Each row comes from the steps of one path. Every step used is in the known rows, and no mark comes twice. Write the path behind each row, first mark first.
Known rows:
katodag/duli/tifu/fazef: [ 0.72  4.79 -2.41  1.92  0.78  1.24 -0.61 -0.52  2.05 -1.22  1.50 -0.86
  3.38  1.06 -4.85  2.45 -1.20  0.29  2.66  0.93  3.13 -2.63 -0.01  1.07
 -0.87]
zasul/zusipo/katodag/duli/tifu: [ 2.75  1.09 -4.04  2.62  0.58  1.42 -1.74  1.54  2.12  1.17  1.43 -4.14
  2.13  2.97 -2.32  1.70 -2.61  1.57  2.88  0.14  3.53 -4.71 -2.40 -1.48
 -1.10]
mapelib/duli: [ 1.10  3.96 -0.46  1.74  0.72  1.54  4.04 -0.20  0.46  0.24  1.62 -2.62
  4.60  3.40 -1.42 -0.01 -1.02  0.66  2.28  0.69  2.70 -3.99 -0.09 -3.57
  1.82]
fazef/katodag/zusipo/gofa/duli: [ 3.59 -2.98  0.34  3.39 -0.75  0.22 -3.60  3.22  4.26 -1.69  1.85 -4.85
  1.50  4.04 -2.82  1.73 -1.05  1.93  3.22 -0.26  2.40 -5.65 -0.74 -2.93
  2.65]
gofa/zusipo: [ 2.19  2.44 -0.61  2.37  1.27 -1.49  2.48 -0.11 -0.15  0.01  1.06 -1.80
  3.70  4.24  0.05  0.34  1.64  1.07  2.97  0.84  3.37 -4.28  0.66 -2.28
  0.64]
fazef/katodag: [ 1.55 -0.85 -0.97  4.17 -0.21  0.79 -0.69  0.37  0.53 -1.32  3.08 -3.71
  4.80  6.43 -0.51  1.59 -0.98  1.96  2.38  0.32  2.41 -4.88 -0.72  0.29
  1.27]
mapelib/duli/tifu/fazef/katodag: [-0.18  3.76 -1.98  1.26 -0.01  2.46 -1.13 -1.61  2.52 -1.64  2.61 -2.40
  3.63  1.84 -4.44  1.27 -0.69  1.01  1.94  2.13  2.31 -3.37 -1.33  1.50
  0.21]
zusipo/mapelib/duli/tifu/fazef/katodag: [-0.65  2.83 -2.85  1.56 -0.57  0.85 -4.00 -2.33  2.95 -2.39  2.90 -1.22
  3.85 -1.43 -4.72  0.80 -1.44  0.16  2.18  2.03  2.18 -3.79 -2.19  1.98
  0.51]
zusipo/gofa: [ 2.29 -1.23 -2.10  3.49 -0.25 -3.13 -2.21  2.09  2.59 -1.66  1.77 -3.60
  5.42  4.77 -1.33  1.90  1.95  1.59  3.29 -1.52  4.19 -4.17  0.58 -2.24
  1.47]
fazef/katodag/zusipo: [ 3.39 -1.03  0.51  3.46  0.02  0.94 -0.38  0.53 -0.32 -1.65  2.40 -4.82
  3.53  8.73 -2.56  1.14 -2.49  1.48  2.44 -0.05  2.18 -5.76  0.11 -1.38
  0.79]
tifu/fazef: [-0.26  3.67 -2.10  3.36  1.03 -0.05  1.23 -0.72  0.95 -2.16  2.12 -0.88
  5.88  4.22 -2.83  0.02  0.24  1.07  2.64  0.71  3.52 -2.87  0.94 -0.12
  0.67]
tifu/fazef/katodag: [-0.05  1.63 -1.24  3.84  0.28  1.96 -1.40 -0.80  1.51 -2.72  3.22 -2.54
  5.05  5.28 -2.98  0.53 -0.75  2.11  2.07  0.54  2.41 -3.69 -0.21  2.05
  0.82]
zasul/zusipo: [ 2.41  0.41 -0.78  3.09  0.02 -1.33  2.71  1.06 -0.89  1.02  1.84 -2.80
  5.42  7.20 -0.18 -0.91  0.45  1.19  2.44  0.04  3.67 -4.93 -0.43 -4.11
  0.86]
zasul/zusipo/mapelib: [ 1.87  0.13 -2.03  3.48 -0.47 -3.64 -1.40  0.17 -0.35 -0.32  2.22 -1.31
  5.57  2.14 -0.63 -1.34 -1.13  0.12  2.92 -0.08  3.44 -5.51 -1.63 -3.05
  1.21]
gofa/duli/katodag: [ 3.15 -3.40 -2.96  4.23  1.14 -0.28 -1.67  3.38  1.42  0.52  0.64 -1.91
  3.41  1.79 -1.21  1.25 -1.89  1.12  3.35  1.25  3.07 -5.03 -1.26 -2.20
  3.48]
fazef/katodag/zusipo/zasul: [ 2.01 -2.61  0.75  4.19  0.27 -0.44 -1.55 -1.17 -1.48 -2.60  2.96 -5.00
  3.65  7.16 -3.62  1.34 -1.67  0.34  2.30 -0.73  1.67 -5.95  0.16  0.22
  0.16]
tifu/fazef/katodag/zusipo/mapelib/duli/gofa: [ 1.63  1.98 -0.48  1.29  0.43  0.89 -0.66 -0.19  4.48 -1.37  2.11 -3.40
  1.92  1.15 -5.74 -0.73 -0.09  0.57  2.50 -0.04  3.17 -4.25 -0.86 -0.33
  2.21]
mapelib/duli/katodag: [ 2.72 -0.76 -3.03  2.03  1.47  0.96  0.77  1.49 -0.13  0.71  0.73 -2.90
  4.73  2.02 -2.52  0.26 -2.30  0.73  2.68  0.58  2.95 -4.69 -0.69 -2.19
  2.74]
katodag/zusipo/gofa/duli/tifu/fazef: [ 1.31  1.66 -2.07  1.49 -0.05 -1.34 -3.88  1.35  4.55 -2.32  0.94 -1.93
  2.16  0.88 -5.70  1.83  0.95  0.33  3.28  1.37  3.65 -3.52 -0.12 -1.66
  0.49]
mapelib/duli/gofa/zusipo/zasul: [ 1.00  1.00  0.60  1.97  1.61 -0.90  3.87 -1.39  1.71  0.48  1.44 -3.19
  1.93  1.54 -2.64  0.02  4.29 -0.12  2.60 -0.14  3.46 -4.21  0.41 -1.72
  0.78]
fazef/katodag/zusipo/mapelib/duli/gofa: [ 2.67 -0.22 -0.12  1.59  0.14  0.23  0.03  0.66  3.92 -0.39  2.11 -4.32
  1.57  2.35 -3.81 -0.03 -0.49  0.66  2.66 -0.52  3.10 -5.21 -1.15 -1.63
  2.57]
zasul/zusipo/katodag/duli/mapelib: [ 1.03 -2.70 -5.41  5.49  1.13  3.08 -0.83  0.92  2.54  0.47  2.03 -3.71
  2.13  5.15 -1.73  0.98 -5.41  1.69  2.55 -1.02  3.44 -4.66 -0.94 -1.04
  1.29]
fazef/katodag/duli: [ 2.80  0.44  0.22  3.98  0.33  3.68 -0.81  0.78  1.61 -0.68  2.60 -4.14
  3.21  4.76 -1.76  2.30 -4.13  1.90  2.27 -0.85  1.65 -4.85 -0.74  0.45
  1.14]
tifu/fazef/katodag/zusipo/mapelib/duli: [ 0.91  3.24 -0.25  1.49  0.07  1.47 -1.45 -2.01  1.70 -2.69  2.47 -2.26
  3.69  0.33 -5.71 -1.30 -4.18  0.04  2.24  0.79  1.51 -4.79 -1.04 -0.55
  1.51]

Write each row's path:
[ 3.47 -2.49 -1.38  2.30 -1.27 -0.47 -5.85  2.68  4.41 -1.19  1.59 -4.29
  0.81  2.60 -3.59  3.36  0.16  1.21  3.36  0.85  2.89 -5.42 -1.46 -1.87
  1.07] => fazef/katodag/zusipo/gofa/duli/tifu
[ 3.01  0.94 -2.55  4.02  1.25  2.89  0.41  2.05  1.82  0.88  1.85 -4.87
  3.08  4.97 -1.46 -0.07 -4.00  2.41  2.72 -1.11  3.01 -4.99 -1.74 -2.48
 -0.02] => zasul/zusipo/katodag/duli
[ 1.71 -6.44 -2.62  5.06 -0.78  0.59 -5.10  2.14  4.97 -1.82  2.00 -3.88
  0.85  4.32 -3.20  2.84 -2.83  1.28  2.88 -0.34  2.93 -5.35 -0.11 -1.67
  3.52] => fazef/katodag/zusipo/gofa/duli/mapelib
[ 2.62  0.98 -0.66  2.42  1.41 -2.04  3.70  0.97  2.43  0.92  0.95 -2.83
  2.33  4.42 -0.44  0.50  4.86  1.58  3.09  0.00  4.72 -3.90  0.84 -1.86
  1.22] => duli/gofa/zusipo
[ 1.54  2.63 -0.19  3.82  0.60  4.53 -1.09 -0.20  2.37 -1.73  2.81 -3.11
  3.57  3.34 -3.83  1.60 -3.45  1.62  2.03 -0.35  1.54 -3.76 -0.23  1.95
  0.73] => tifu/fazef/katodag/duli
[ 0.05 -1.25 -3.37  5.17  0.47  4.45 -2.26 -0.98  2.63 -2.07  2.95 -2.20
  2.64  3.46 -4.08  2.54 -4.87  1.13  1.78 -0.42  2.18 -3.43  0.32  2.88
  1.59] => tifu/fazef/katodag/duli/mapelib
[ 2.30  0.32 -2.01  2.69  0.74 -4.21 -0.81  0.22  2.82 -0.40  1.45 -1.21
  2.70  0.60 -1.01 -0.04  2.94  0.48  3.49 -0.13  4.35 -4.53 -0.43 -0.95
  1.58] => duli/gofa/zusipo/mapelib
[ 2.89 -2.37 -0.71  2.73  1.61 -0.11 -0.11 -0.48 -2.05 -0.93  0.96 -3.95
  3.58  3.45 -5.44  0.06 -2.75 -0.77  2.62 -0.33  2.08 -5.82  0.23 -1.77
  1.12] => mapelib/duli/katodag/zusipo/zasul
[ 2.75 -1.82 -0.67  3.07 -0.68 -1.64 -0.84  3.35  3.95  0.33  1.38 -3.41
  2.97  2.97 -0.86  0.15  1.28  1.74  3.27  0.04  3.55 -5.13 -1.19 -5.78
  2.57] => zasul/zusipo/gofa/duli
[ 2.79 -0.12 -1.40  3.33  0.11 -3.19 -2.38 -0.21 -0.71 -2.30  1.77 -1.79
  4.48  3.01 -2.83  0.28 -2.86 -0.36  3.41 -0.32  2.94 -5.56 -0.27 -2.14
  1.24] => katodag/zusipo/mapelib
[ 1.02 -4.71 -3.44  4.70 -0.87 -0.94 -2.13  2.33  4.43  0.17  1.46 -2.57
  2.15  2.97 -1.36  1.25 -0.54  0.99  2.89 -0.14  4.14 -4.69 -0.55 -3.63
  3.36] => zasul/zusipo/gofa/duli/mapelib
[ 0.37  1.50  0.11  1.60  0.34  1.19 -1.25 -2.88  0.11 -2.54  2.65 -3.79
  2.49  2.95 -7.16  0.94 -1.30 -0.76  1.90  1.06  1.47 -4.73 -0.35  0.79
 -0.79] => mapelib/duli/tifu/fazef/katodag/zusipo/zasul
[ 1.30 -0.40 -1.67  2.23 -1.14  0.07 -5.33  1.45  5.29 -1.11  2.42 -3.03
  2.53  1.68 -4.07  1.04  1.57  2.03  2.47  1.50  3.07 -4.42 -2.12 -0.13
  0.69] => zasul/zusipo/gofa/duli/tifu/fazef/katodag
[ 0.05  1.51 -2.72  2.75 -0.29  0.70 -3.18 -1.05  1.98 -2.38  2.83 -2.11
  4.32  3.78 -3.59  2.02  0.20  1.23  2.34  1.67  2.81 -3.53 -0.90  2.56
 -0.14] => duli/tifu/fazef/katodag
[ 0.87 -0.87  0.73  3.98  0.68  0.18 -1.36 -2.02 -0.81 -3.74  3.14 -3.85
  3.92  5.65 -5.62  0.43 -1.26  0.28  2.22 -0.29  1.59 -5.04  0.54  1.42
 -0.24] => tifu/fazef/katodag/zusipo/zasul
[ 1.41  1.00 -3.82  3.66  1.85 -0.32  0.49  0.32  1.89 -0.67  1.51 -3.47
  3.38  4.57  0.15 -0.31  0.30  2.68  3.41  0.56  3.61 -4.38 -1.15 -1.28
 -0.04] => gofa/zusipo/katodag
[ 1.30  1.67 -1.62  1.82  0.32 -1.41  1.75  0.59  3.80  0.26  1.60 -2.45
  3.14  0.32 -2.17 -0.09  1.10  0.33  2.97 -0.41  4.11 -4.01 -0.94 -2.26
  2.71] => zusipo/mapelib/duli/gofa
[ 1.42  1.37 -3.12  2.07  2.18  0.95  2.74  1.02  4.68  0.95  0.95 -4.72
  1.21  3.05 -1.14 -0.87  2.43  2.59  3.10  0.29  4.28 -3.88 -1.23 -2.33
  1.13] => mapelib/duli/gofa/zusipo/katodag
[ 3.82 -3.60 -2.54  3.66  0.51 -2.32 -5.25  2.17  0.81 -1.48  0.96 -1.57
  3.00  0.08 -3.44  0.00 -4.18 -0.24  3.88  0.69  2.56 -6.31 -1.57 -2.28
  3.16] => gofa/duli/katodag/zusipo/mapelib
[ 1.46 -4.76 -3.21  4.61 -0.34 -0.63 -2.95  2.24  4.26 -1.60  1.18 -2.86
  1.27  3.94 -3.02  2.44 -2.12  0.57  3.37 -0.32  3.55 -4.80  0.63 -2.86
  3.35] => katodag/zusipo/gofa/duli/mapelib
[ 2.71  0.65 -1.83  2.37 -0.26  2.34 -2.64  0.44  1.85 -0.05  2.23 -3.45
  2.35  2.69 -2.44  3.96 -2.25  1.06  2.34  0.45  2.29 -4.45 -1.16  1.29
 -0.29] => fazef/katodag/duli/tifu
[ 1.75  0.77 -0.54  1.95 -0.13  1.68 -2.77  0.21  2.60 -2.15  1.94 -2.99
  1.40  3.71 -5.21  1.57 -1.81  0.88  2.73  2.41  2.14 -4.67 -0.84 -0.09
  0.49] => gofa/duli/tifu/fazef/katodag/zusipo
[ 1.82  1.48 -1.02  2.76  1.00  0.08 -2.25 -0.85  4.84 -1.32  2.22 -1.65
  1.54 -1.53 -4.13  0.12  0.68  0.90  2.93 -0.32  2.98 -4.07 -0.93  2.09
  1.38] => tifu/fazef/katodag/duli/gofa/zusipo/mapelib
[-0.28 -2.70 -3.80  5.26  0.32  0.88 -0.27  0.78  2.90 -0.47  1.75 -1.08
  2.26  3.05 -0.68  2.06 -2.67  0.61  2.94  1.19  3.53 -4.11 -0.07 -1.91
  3.56] => gofa/duli/mapelib
[ 2.95 -0.39 -0.55  3.04  0.48 -0.44 -2.36  0.05  4.18 -0.17  1.94 -2.72
  1.00 -0.20 -1.96  0.99  0.43  1.04  3.09 -0.60  3.00 -5.01 -1.19  0.94
  1.66] => fazef/katodag/duli/gofa/zusipo/mapelib
[ 2.09  3.11 -0.58  1.41  0.31 -0.69  0.54 -1.00  0.35 -1.05  1.45 -2.22
  3.89  1.14 -3.88 -0.97 -3.73 -0.77  2.83  0.26  2.20 -5.24 -0.57 -3.51
  1.77] => katodag/zusipo/mapelib/duli
[ 1.93  1.83 -1.73  0.56 -0.83  0.07 -3.06 -1.12  1.37 -1.09  2.05 -2.55
  2.44 -0.06 -4.22  1.16 -3.09 -0.60  2.66  1.46  2.13 -5.32 -1.95 -0.77
  0.59] => fazef/katodag/zusipo/mapelib/duli/tifu
[ 2.69  2.23  0.49  2.22  1.69  2.73  1.11  0.29  4.81 -0.03  1.78 -3.41
  0.72  2.56 -3.38  0.82  2.01  1.98  2.44 -0.17  3.24 -3.51  0.54  1.06
  0.71] => tifu/fazef/katodag/duli/gofa/zusipo
[ 3.12  1.06 -1.21  2.79  1.02 -1.81 -0.63  0.31  3.51  0.28  1.34 -1.61
  1.64 -1.07 -2.00  0.62  1.12  0.29  3.46 -0.73  3.50 -4.44 -0.58 -0.77
  1.48] => katodag/duli/gofa/zusipo/mapelib
[-0.13  3.78 -3.43  2.18  0.55 -1.49 -0.80 -0.79  1.37 -1.78  1.82 -0.62
  4.96  2.66 -3.95  1.66  1.22  0.39  2.91  1.64  3.93 -2.68  0.14  0.65
 -0.69] => duli/tifu/fazef
[ 2.26  1.27 -3.21  4.48  1.56  3.15 -0.59  1.44  2.48 -0.51  1.76 -4.41
  3.28  4.03 -1.33  1.50 -4.48  2.45  3.02 -1.10  2.83 -4.31 -1.28 -0.63
  0.38] => zusipo/katodag/duli
